Each row was made from one small tree. The marks that hang from a mark follow it in brackets, in alphabetical order. Every link used is in the known rows. Write each row's tree.
Known rows
vebul[pilup[gudo mulir nipo]]: [-24.9 -22.6  -1.7  10.5   9.6  -0.8  -8.1 -29.7  -4.1   3.5   0.5 -15.8
   2.0   9.2  -1.6  -0.8  -5.7  -3.1 -51.5  32.7  -2.3   8.8]
vebul[pilup[gudo mulir tudis]]: [-22.8 -23.4  -2.8  10.2  10.3  -4.4  -6.2 -48.0  -2.3  -5.7  -1.4  -9.8
   6.9  15.4  -5.5  -2.3 -12.6   2.0 -43.8  22.9  -4.0   8.6]
vebul[pilup[gudo mulir[ripul] tudis]]: [-16.7 -21.4  -4.6   6.9  11.4  -7.7 -15.3 -40.4   1.9  -3.5   2.5  -4.2
   8.7   7.0 -11.8  -0.7 -11.3   1.6 -40.2  29.9  -5.7  12.1]
ripul[mulir ripu[pilup]]: [ 20.7  13.9  10.3 -10.0   3.0   5.1  -6.0  -1.3   6.0  -8.8   1.8   2.4
  16.3  -6.6  13.9   5.0  -1.4  -5.9   7.2 -16.3  -0.5  13.0]
mulir[ripul[ripu[pilup[nipo]]]]: [  5.8   0.4   1.4 -10.2   6.6  -3.3  -8.3  -1.3  11.7   0.0   5.5   2.0
  13.0 -14.3   9.3   7.4   3.7 -12.7 -22.2   6.6  -4.6  12.4]
ripu[pilup[tudis vebul]]: [ -6.5 -18.2  -2.5  -4.4   7.8  -3.4   6.8 -55.6   6.1 -14.2  -5.5  -0.7
   4.4   6.8   8.3  -1.3  -5.8  -5.9  -6.2  -5.5  -7.2  -0.3]
ripul[mulir ripu[pilup[tudis vebul]]]: [ 14.8  -2.8   7.7  -8.7   5.2   1.2   0.8 -48.3   5.7 -21.5  -3.4   2.4
  12.3   3.1  13.4   0.5  -6.5 -12.3  -4.1 -14.5  -4.7  11.8]
ripu[pilup[gudo mulir[ripul] nipo]]: [-19.4 -24.4  -5.0  -3.9  12.2  -4.1  -8.2 -27.3   5.5  -1.6   0.5  -9.2
   0.5  -1.1   8.3   3.8   2.5 -11.6 -36.1  23.2  -3.5  13.4]
tudis[pilup[gudo mulir]]: [-16.0 -13.5   3.5 -13.4   0.5  -2.6  -2.0 -27.9   1.5  -8.5  -3.6 -15.0
   1.5   9.6  -1.1  -1.3  -2.2  -3.3 -10.7  14.5   1.0   7.4]
ripul[mulir ripu[pilup[gudo volob]]]: [ 23.1  -5.0   9.8 -10.7   6.3   7.7 -11.8  -6.4   2.5  -9.5  -5.1  -4.6
  13.7   7.0  12.7  -3.2   2.6 -10.3 -14.4  -6.1  -2.0  19.9]
vebul[pilup[mulir nipo tudis]]: [-27.5 -23.4  -3.7   7.0   9.2  -2.6  -0.1 -56.4  -1.0  -4.2   0.8 -10.3
   4.7   9.9  -5.3  -0.6  -9.2  -3.9 -50.0  24.3  -4.0   0.2]
mulir[ripul[ripu[pilup[gudo]]]]: [ 10.6  -0.7   3.4  -8.2   7.4  -4.6 -14.9   7.7  10.8  -0.4   3.1   1.8
  15.5  -6.6   9.2   5.3   2.1  -6.6 -13.0   4.9  -4.5  21.2]
pilup[mulir nipo]: [-16.1 -16.1  -2.3   3.7   2.3  -2.3   3.8 -30.5  -2.3  -1.6   0.6 -11.4
  -7.9   5.2   2.2   1.0  -1.2  -8.2 -21.3  14.9   1.1   0.3]
ripu[pilup[volob]]: [  7.5 -12.6   1.7  -7.4   6.9   3.0  -5.5 -11.2   6.4  -3.2  -4.3  -2.6
   7.4   6.1   4.8  -2.3   1.1  -0.9   7.0  -4.4  -4.9  -2.0]
mulir[ripul[ripu[pilup]]]: [ 17.5   7.2   4.8  -9.2   4.0  -5.4 -13.8   3.3  12.6  -1.3   6.1   6.4
  16.3 -11.8   6.3   8.1  -1.1  -5.0   7.2  -2.8  -4.6  12.0]
pilup[mulir nipo tudis vebul volob]: [-11.4 -43.4  -4.0   0.7   3.9  -5.1   7.2 -83.0  -1.3 -16.7  -7.5 -14.6
 -15.2  25.0  -0.9 -10.3  -5.2 -13.5 -28.5  20.6  -4.9  -0.8]
mulir[ripul[ripu]]: [ 19.9   9.1   4.4  -4.1  -2.4  -7.1 -12.3  13.7   7.0   1.0   7.0   7.0
   7.0  -7.6  -2.5   3.6  -1.5  -4.4   3.9   4.7  -1.9  13.2]
pilup[mulir nipo tudis volob]: [-12.6 -35.7  -4.2  -0.8   4.9  -1.6   5.3 -61.1  -1.2 -10.7  -5.3 -14.1
  -9.3  18.6  -0.6  -7.0  -1.1 -11.2 -37.6  17.5  -1.9  -1.0]
tudis[pilup[gudo]]: [-11.1  -5.4   2.4 -18.6  -0.1   2.2  -0.7  -5.3   2.5  -5.4  -4.9  -5.8
   7.2   2.1  -0.7  -2.9   4.3  -3.6 -18.8   9.0   0.2   7.7]
pilup[mulir tudis vebul]: [-10.3 -24.7  -2.7   4.5   2.2  -9.5   7.3 -73.2  -1.4 -16.3  -3.7  -7.6
  -9.7  17.8  -1.1  -3.6 -12.0  -5.2  -2.0   7.8  -3.4   1.4]
tudis[pilup]: [ -4.7   3.1   3.9 -19.2  -3.0   2.0  -0.7  -5.6   5.5  -5.7  -1.8  -2.5
   7.6  -1.7  -3.0   0.2   0.9  -1.0   0.9   0.1  -0.3  -1.2]

Which tree is each row?
[-20.6 -18.4  -1.9 -18.4   2.7  -3.7  -5.7 -26.6   5.3  -5.7  -0.1 -11.3
   0.3  -0.3  -3.7   0.9   3.6 -12.5 -39.4  31.3  -0.4  11.2] : tudis[pilup[gudo mulir[ripul] nipo]]
[ -1.6 -20.5   0.3  -6.8  10.5   3.3  -6.6  -9.7   3.1  -2.5  -7.3  -6.4
   5.8  10.6   8.5  -5.1   4.9  -3.9 -16.9   4.7  -4.4   6.7] : ripu[pilup[gudo volob]]
[ 11.0  -8.9   3.9  -6.3   5.5  -8.1 -11.9 -17.2   9.6  -6.8   1.1   1.2
   9.7   0.3   8.5   2.6  -3.7  -9.6  -3.5   8.2  -7.2  21.9] : mulir[ripul[ripu[pilup[gudo vebul]]]]
[ -6.2 -13.9   4.7 -13.1  -4.1  -6.5   0.9 -52.1   3.9 -15.3  -2.9 -11.6
  -3.0  12.9  -3.6  -2.2  -9.8  -4.4  18.1   9.2  -1.6   0.1] : tudis[pilup[mulir vebul]]
[-14.2 -11.0  -0.9 -19.7  -0.8  -4.6  -6.2 -28.8   7.9  -7.2   2.9  -5.6
   0.3  -4.5  -7.4   3.3   1.2 -10.0 -17.5  22.4  -0.9   3.4] : tudis[pilup[mulir[ripul] nipo]]
[-26.5 -23.8  -7.5  -2.7   8.4   2.5  10.1 -29.3  -3.4  -4.6  -5.9  -7.9
  -2.6   6.0   5.7  -4.4   6.9 -12.3 -71.3  17.2  -1.3   8.8] : pilup[gudo nipo tudis]
[ 14.4   0.8   4.7   0.4  -2.7 -12.1 -11.6 -10.1   5.8  -3.1   7.6  -1.9
   2.5  -0.8  -3.2   5.0  -7.1  -3.9  11.6  10.6  -0.5  12.9] : pilup[mulir[ripul[ripu]]]
[-14.8 -15.8   1.0  11.6   7.8  -3.0 -11.5 -23.0  -3.9   1.6   1.0 -10.6
   6.4  12.4  -5.2  -0.8 -11.8   4.9 -22.2  23.8  -2.3   8.5] : vebul[pilup[gudo mulir]]
[-14.1 -42.8  -5.7  -3.8   8.0   0.7   7.5 -57.0  -3.7 -12.5 -11.2  -9.7
 -11.4  21.3   2.4 -14.2   3.1 -16.8 -57.9  23.5  -5.4   6.6] : pilup[gudo nipo tudis vebul volob]
[-21.8 -43.0  -5.9  -0.6   8.8  -1.4   4.4 -57.6  -3.9  -9.0  -8.3 -16.6
  -8.8  22.1   1.8  -9.2   2.1 -14.0 -59.0  26.4  -2.2   7.3] : pilup[gudo mulir nipo tudis volob]
[ -0.2  -8.4  -1.0  -2.6   6.7  -7.2 -12.4 -23.3   9.9  -4.2   3.9  -1.1
   5.5  -3.2   1.6   6.9  -6.4  -0.9  15.2   5.0  -4.0   3.9] : ripu[pilup[mulir[ripul]]]
[  0.1 -25.2   3.9 -19.2  -0.3   0.5  -3.7 -32.7   2.2 -13.9 -10.0  -9.8
  -0.1  17.7  -3.8 -11.2   1.1  -7.7  -9.0  14.8  -4.0   6.4] : tudis[pilup[gudo vebul volob]]
[ -9.7 -16.9  -4.1  -5.3  10.5  -8.5  -6.2 -47.7   9.7 -10.9   1.5  -1.1
   6.2  -0.2   0.6   5.2  -6.3  -3.5  -5.0   5.3  -5.6   4.5] : ripu[pilup[mulir[ripul] tudis]]
[-15.8 -15.9  -0.8   9.6   7.6  -4.8  -4.9 -49.9   0.4  -6.1   1.4  -5.7
   7.7  11.4  -8.5  -0.6 -13.9   4.8 -22.8  14.5  -4.8   0.3] : vebul[pilup[mulir tudis]]
[-25.1 -29.0   0.5 -13.8   0.9  -3.5   4.7 -56.7  -0.3 -13.1  -5.8 -18.3
  -7.9  14.5   2.2  -5.0  -2.2 -14.5 -31.5  26.9  -1.4   8.0] : tudis[pilup[gudo mulir nipo vebul]]
[ -9.4 -14.0   3.1 -16.6  -0.7  -1.2   1.2 -26.7   1.9 -10.9  -6.5  -7.1
   0.3   8.9  -0.5  -5.1  -0.8  -5.9 -10.5  11.4  -2.1   7.1] : tudis[pilup[gudo vebul]]
[-10.3 -16.3  -3.9  -4.4   8.6  -4.6  -7.7 -28.7   8.4  -1.7   3.4  -5.3
   1.7  -5.5   5.1   6.7   0.0  -9.6 -14.6  14.5  -3.6   3.9] : ripu[pilup[mulir[ripul] nipo]]
[ -1.6 -38.8   1.4  -1.0   9.2  -4.8  -5.5 -57.1   1.4 -12.7  -8.6 -15.4
  -3.7  24.1   6.7  -6.3  -7.2  -6.9   3.3  11.9  -6.0   7.8] : ripu[pilup[gudo mulir vebul volob]]
[-25.2 -30.4  -9.3  -1.5   9.2  -5.8   0.1 -44.5   0.0  -7.0  -1.3  -9.0
  -6.9   4.0  -1.7  -1.2   1.0 -14.3 -57.5  30.1  -1.9  12.3] : pilup[gudo mulir[ripul] nipo tudis]
[-10.4 -36.4  -2.6   1.2   6.9  -3.4   0.0 -50.7  -3.0 -10.6  -8.0 -14.0
  -6.7  25.4  -2.1  -9.5  -2.4  -5.7 -32.5  16.3  -2.4   6.9] : pilup[gudo mulir tudis volob]
[-19.7 -20.9   0.1 -18.4   0.8   1.2   5.5 -34.3   0.3 -10.2  -7.1 -10.5
  -3.4   6.7   2.9  -5.4   3.9 -14.2 -39.7  19.7  -2.1   7.6] : tudis[pilup[gudo nipo vebul]]
[-10.0 -23.7   2.5 -18.8  -0.8   0.3  -1.2 -42.2   3.8  -9.4  -4.7 -16.5
  -1.9  13.0  -4.5  -5.3   2.3  -9.9 -18.4  18.9  -0.9  -3.1] : tudis[pilup[mulir nipo volob]]
[ -4.4 -10.3   4.3  -2.6   4.9  -4.8  -0.7 -31.6   7.0  -4.4   2.3 -13.4
   6.3   1.4  15.1   6.2  -4.5 -11.9 -15.2   4.9  -1.9   9.8] : ripul[ripu[pilup[mulir nipo]]]
[-16.7 -33.9  -2.7   5.0   9.2  -0.7  -3.4 -62.9  -1.3  -7.2  -2.3 -13.7
   2.7  18.9  -7.8  -6.6  -6.8  -4.1 -48.8  27.0  -5.4  -1.2] : vebul[pilup[mulir nipo tudis volob]]
[-13.5 -34.7  -0.9   7.0  11.5  -2.4  -9.6 -53.8  -2.5  -6.7  -5.2 -12.4
   5.1  25.2  -8.5  -8.5 -10.5   1.1 -41.3  26.3  -5.2   7.3] : vebul[pilup[gudo mulir tudis volob]]
[ -0.7 -18.7   1.7   4.4   7.8   3.4 -15.7  -6.1  -2.3   3.1  -3.2  -6.1
   9.6  13.9  -7.3  -7.8  -3.4   3.7 -30.8  20.4  -4.4   6.7] : vebul[pilup[gudo volob]]
[ -4.4 -29.6   0.5  -1.9  10.2  -1.8  -6.9 -32.1   3.0  -5.6  -6.9 -14.8
   2.2  17.7   7.1  -3.7  -1.3  -3.5  -6.4   9.3  -3.7   6.9] : ripu[pilup[gudo mulir volob]]
[ -0.1  -9.1  -0.4  -9.7  10.4  -5.9  -8.3 -19.2  10.6  -7.2   0.6   2.6
  15.7  -3.0   8.5   3.2   0.3  -9.4 -33.9   5.2  -5.9  21.2] : mulir[ripul[ripu[pilup[gudo tudis]]]]
[ -9.2 -25.9  -0.8   7.9   2.8  -7.5   0.5 -41.9  -4.0  -8.9  -4.2 -12.6
  -9.4  18.6   2.4  -4.3  -9.4  -5.6  -3.5  16.4  -1.5  10.0] : pilup[gudo mulir vebul]
